Known rows, with every step that occurs:
Q, G: -0.081, 1.747, 0.245, 0.485, 0.506, -0.414, 0.351, 0.762, -0.751, 0.696, 1.664, 0.127, -1.229, 1.040, -0.176, -0.538, 0.286, 0.109, 0.004, -0.150, -2.896
M, Q, P, Z, L: 1.437, -0.795, 0.234, -0.657, 0.340, 2.279, 0.250, 0.142, -1.704, 0.397, -0.298, -0.072, -1.660, 0.805, -0.459, 0.814, 0.093, 0.674, -0.929, 0.643, -0.150
L, E, G: 0.450, -2.845, 1.763, -0.004, 0.426, 0.243, 1.813, 1.232, 1.592, 0.079, 1.691, 0.372, 0.078, -0.086, -0.534, -0.101, -0.146, -3.175, -1.608, 1.094, -0.871
T, Z, M, Q, G, X: 3.273, -1.447, 1.972, 0.561, 0.066, 1.732, -2.411, -0.389, -3.364, 3.313, 0.579, 0.417, -1.880, 1.352, -2.772, -0.090, 3.395, -0.193, 0.670, -0.894, -3.520
M, Q, P: 0.642, -0.899, 0.570, -0.091, 0.339, -0.219, 0.319, 0.382, -1.879, 0.091, -0.615, 0.146, -3.978, 1.590, -0.757, 0.502, -0.124, 0.531, 0.483, 0.980, -1.216
L, Q, P, Z: 0.233, 0.149, -0.152, -0.686, 0.585, 4.378, 0.422, 0.845, -2.503, -0.320, 0.848, -1.004, -1.783, 0.170, -1.093, 0.605, 0.535, -0.389, -0.284, 0.855, -0.372
P, Z, M, Q, G, X: 1.808, -0.844, 1.634, 0.403, 0.292, 2.864, -2.021, 0.068, -1.912, 2.997, 0.373, 0.167, -0.971, 1.535, -2.420, 0.376, 3.214, 0.008, 0.605, -1.882, -3.092
Q, P, E, G: 0.869, -2.198, 1.716, -0.995, -0.085, 0.282, -1.866, 0.650, -0.702, -0.038, -1.230, 0.415, -0.658, 1.263, -0.535, 0.510, -0.058, -2.543, 1.104, 0.617, -0.680
T, Z: 2.142, -0.328, 0.230, -0.357, -0.047, 1.970, -0.406, -1.125, -1.284, 0.182, 0.583, 0.070, 0.380, -0.248, -1.304, -0.359, 0.164, -0.041, 0.180, 1.951, -0.091
T, Z, P, E, M, Q: 5.261, -2.586, 1.818, -0.405, -0.007, 2.602, -2.472, -1.478, -3.206, 0.730, -2.475, 1.148, 4.398, 0.144, -2.099, 1.275, -0.145, 0.640, 0.324, 0.797, -0.476
M, Q: 0.724, -1.715, 0.740, -0.013, 0.161, 0.213, 0.176, -0.373, -1.346, 0.381, -1.163, 0.469, -1.719, 0.367, -0.895, 0.726, -0.053, 0.747, -0.566, 0.957, -0.671
L, E, M, Q, G, X: 2.579, -1.579, 2.539, 0.873, 0.505, -0.098, -1.052, 0.940, -0.850, 1.482, 1.422, 0.777, -1.976, 1.498, -3.231, -0.296, 2.842, -1.093, -0.506, -0.524, -3.660
L, E, M, Q: 2.913, -2.276, 1.711, 0.285, 0.648, 0.368, 1.173, 0.320, -0.201, 0.749, 0.298, 0.935, -1.347, 0.162, -1.691, 0.704, -0.168, -0.091, -1.807, 0.038, -0.813
Z, G, X: 1.221, -2.483, 1.269, -0.119, -0.464, 0.449, -2.238, 0.075, -0.914, 0.836, -1.612, -0.006, 1.094, 0.283, -1.326, 0.027, 2.765, -1.241, 1.024, 0.584, -0.949
M, Q, G: 0.647, 0.239, 0.834, 0.530, 0.677, -0.161, 0.433, 0.478, -1.904, 1.058, 0.621, 0.603, -2.712, 1.349, -1.009, 0.094, 0.322, 0.671, -0.458, 0.758, -3.480
P, E, M: 2.799, -0.502, 1.120, -0.701, -0.109, 0.576, -2.674, -0.477, -0.489, 0.574, -1.683, 0.783, 1.583, 0.164, -1.015, 0.865, -0.039, -0.338, 0.542, -1.552, 0.410
Q, G, X: 0.312, 0.300, 1.119, 0.610, -0.075, -0.455, -1.983, 0.560, -0.838, 0.805, 1.140, -0.054, -0.842, 1.324, -1.871, -0.759, 3.083, -0.919, 1.069, -0.576, -2.934
Z, L, Q, P, E: 0.614, -1.473, 0.070, -1.146, 0.103, 0.820, -3.589, 1.166, -3.988, 0.296, -2.466, 0.063, -1.756, 0.331, 0.066, 0.799, 0.809, -0.588, -1.173, -0.088, -0.167
L, E: -0.307, -1.082, 0.009, 0.083, 0.381, 0.080, 0.532, 1.017, 1.629, 0.017, 0.879, 0.594, 0.431, -0.011, -0.234, -0.615, -0.297, -0.725, -1.901, 0.576, -0.298
T, Z, P, E, M, Q, G: 4.893, -0.623, 1.862, 0.196, 0.529, 2.237, -1.986, -0.675, -3.877, 1.365, -0.519, 1.130, 3.273, 1.045, -2.123, 0.460, 0.089, 0.620, 0.333, 0.690, -3.380
P, E, M, Q: 3.229, -2.188, 1.706, -0.583, 0.087, 0.729, -2.188, -0.739, -1.745, 0.926, -2.742, 1.076, -0.276, 0.630, -1.714, 1.470, -0.019, 0.464, -0.028, -0.399, -0.306

Rows:
0.888, 0.401, -0.228, -0.646, 0.207, 2.258, 0.139, 0.400, -0.860, 0.173, 0.614, -0.437, -0.441, 0.497, 0.192, 0.144, 0.108, 0.282, -0.590, -0.093, 0.323	Q, P, Z, L
0.842, -1.036, 1.686, 0.668, 0.089, -0.179, -1.926, 0.252, -1.891, 1.129, 0.122, 0.384, -2.239, 1.730, -2.557, -0.060, 2.976, -0.247, 0.623, 0.289, -3.450	M, Q, G, X
1.498, -1.765, 0.842, -0.865, 0.012, 0.857, -3.494, 0.103, -2.484, 2.294, -3.472, 1.018, -1.857, 1.757, -0.162, 1.173, 0.236, 0.567, 0.481, -1.621, -0.650	Z, M, Q, P, E
1.707, -4.492, 2.977, -0.671, -0.406, 0.352, -3.869, 0.225, -1.604, 0.413, -2.329, 0.575, -1.565, 1.907, -2.788, 0.817, 2.718, -2.733, 1.647, 1.010, -1.433	M, Q, P, E, G, X
3.345, -0.306, 1.701, 0.380, 0.546, 0.741, -1.665, 0.191, -2.900, 1.263, -0.983, 1.065, 3.004, 1.251, -1.180, 0.689, 0.075, 0.549, 0.159, -0.720, -3.322	Z, P, E, M, Q, G
0.763, -0.403, 0.219, -0.734, 0.425, 3.374, 0.453, -0.153, -0.972, -0.103, -0.158, -0.204, -1.901, 1.363, -1.368, 0.746, -0.209, 0.785, 0.492, 1.491, -0.564	M, Q, P, Z
5.011, -0.937, 1.198, -0.466, -0.236, 2.523, -2.939, -1.116, -2.019, 0.432, -1.486, 0.693, 6.765, -0.365, -1.206, 0.507, -0.140, -0.214, 0.924, -0.350, 0.214	T, Z, P, E, M
2.740, -0.566, -0.011, 0.242, -0.110, 2.377, -0.300, -0.805, -1.900, -0.131, 0.261, 0.032, 6.343, -0.651, -0.382, -0.345, -0.062, 0.193, 0.456, 1.453, -0.296	T, Z, P
2.774, -0.104, 1.847, -0.032, 0.598, 0.268, -1.697, 0.070, -2.308, 1.481, -0.760, 1.178, -1.510, 1.542, -1.789, 0.661, 0.214, 0.404, -0.019, -0.435, -3.156	P, E, M, Q, G
2.791, 0.016, 1.071, -0.724, -0.100, 0.233, -2.486, 0.184, -0.993, 0.310, -1.369, 0.572, -0.337, 1.174, -0.941, 0.543, -0.215, -0.515, 1.255, -1.658, -0.066	Q, P, E, M
0.797, -1.112, -0.211, -0.423, -0.327, 1.075, -3.688, -0.229, -0.956, -0.079, -3.055, 0.798, 7.123, 0.179, 0.529, 0.422, -0.165, 0.206, 0.437, -0.127, 0.242	Z, P, E
2.533, -4.551, 3.071, -0.520, -0.404, 0.849, -4.002, 0.266, -2.181, 2.492, -2.423, 0.597, -1.476, 1.828, -2.105, 1.120, 2.953, -2.543, 1.525, -1.792, -1.414	Z, M, Q, P, E, G, X
2.899, -1.776, 0.617, -0.725, -0.097, 2.348, -0.313, -0.814, -2.122, 0.867, -0.767, 0.214, 1.177, -0.315, -0.658, 0.049, 0.174, -0.341, 0.184, 2.791, -0.762	T, Z, G
3.219, -0.319, 1.650, 0.212, 1.144, 2.056, 1.331, 0.948, -1.091, 1.662, 2.183, 0.767, -1.128, 0.814, -1.692, 0.260, 0.104, 0.154, -2.572, -0.204, -3.086	P, Z, L, E, M, Q, G
2.483, -0.974, 1.072, -0.424, 0.857, 3.484, 1.330, 0.439, -0.049, 0.213, 1.094, 0.242, -1.454, 1.220, -2.080, 0.662, -0.397, 0.044, -0.600, 0.618, -0.778	L, E, M, Q, P, Z
0.719, -1.559, 0.727, -1.042, 0.002, 0.253, -3.317, -0.044, -2.002, 0.262, -3.347, 1.034, -1.875, 1.904, -0.885, 0.863, 0.013, 0.431, 0.625, 1.006, -0.650	M, Q, P, E
2.867, -0.881, 2.535, 0.830, 0.224, -0.180, -1.459, 0.226, -2.037, 1.434, 0.778, 0.340, -2.144, 1.475, -3.142, 0.183, 2.894, -0.528, 0.867, -0.938, -3.444	E, M, Q, G, X
1.880, -3.746, 1.887, -0.468, 0.732, 2.115, 2.081, 1.351, -0.058, 0.418, 1.380, 0.353, -1.609, 0.678, -1.034, 0.518, -0.156, -2.501, -2.371, 1.849, -1.058	M, Q, P, Z, L, E, G
1.625, -1.846, 0.598, -1.003, 0.414, 3.607, 0.497, 0.119, -1.962, 0.601, -1.516, -0.090, -0.804, 1.056, -0.758, 1.088, -0.173, 0.268, 0.402, 2.482, -1.164	M, Q, P, Z, G
2.741, -0.795, 0.199, -0.357, -0.082, 1.118, -0.554, -0.752, -2.051, 0.653, 0.454, 0.060, 0.312, -0.641, -0.309, -0.217, 0.396, -0.105, -1.198, 1.041, 0.267	T, Z, L
1.346, -2.625, 1.047, -0.669, -0.080, 4.151, -1.855, 0.915, -3.127, 0.587, -0.986, -0.930, -0.475, 0.385, -2.137, 0.584, 3.290, -1.619, 0.694, 1.213, -1.279	L, Q, P, Z, G, X
2.705, 0.516, 1.754, 0.748, 0.789, -0.090, 1.027, 0.419, -2.136, 1.358, 1.240, 0.558, -2.632, 1.273, -1.573, 0.405, 0.160, 0.437, -0.217, -0.737, -3.487	E, M, Q, G
2.196, -3.539, 2.405, -0.809, 0.099, 1.006, -1.863, 0.498, -2.206, 2.263, -2.183, 0.846, -1.819, 1.558, -0.471, 1.403, 0.194, -1.933, 0.559, -1.252, -1.059	Z, M, Q, P, E, G
3.450, -1.676, 2.415, 0.497, 0.020, 0.688, -4.082, 0.078, -2.772, 1.337, -1.489, 0.947, 3.443, 1.610, -2.695, 0.508, 2.776, -0.423, 1.200, -1.026, -3.274	Z, P, E, M, Q, G, X
3.114, -2.029, 0.931, -1.153, -0.087, 2.302, -3.894, -0.667, -3.411, 2.346, -2.980, 1.139, -1.581, 1.574, -1.090, 0.887, 0.318, 0.499, 0.675, -0.152, -0.681	T, Z, M, Q, P, E
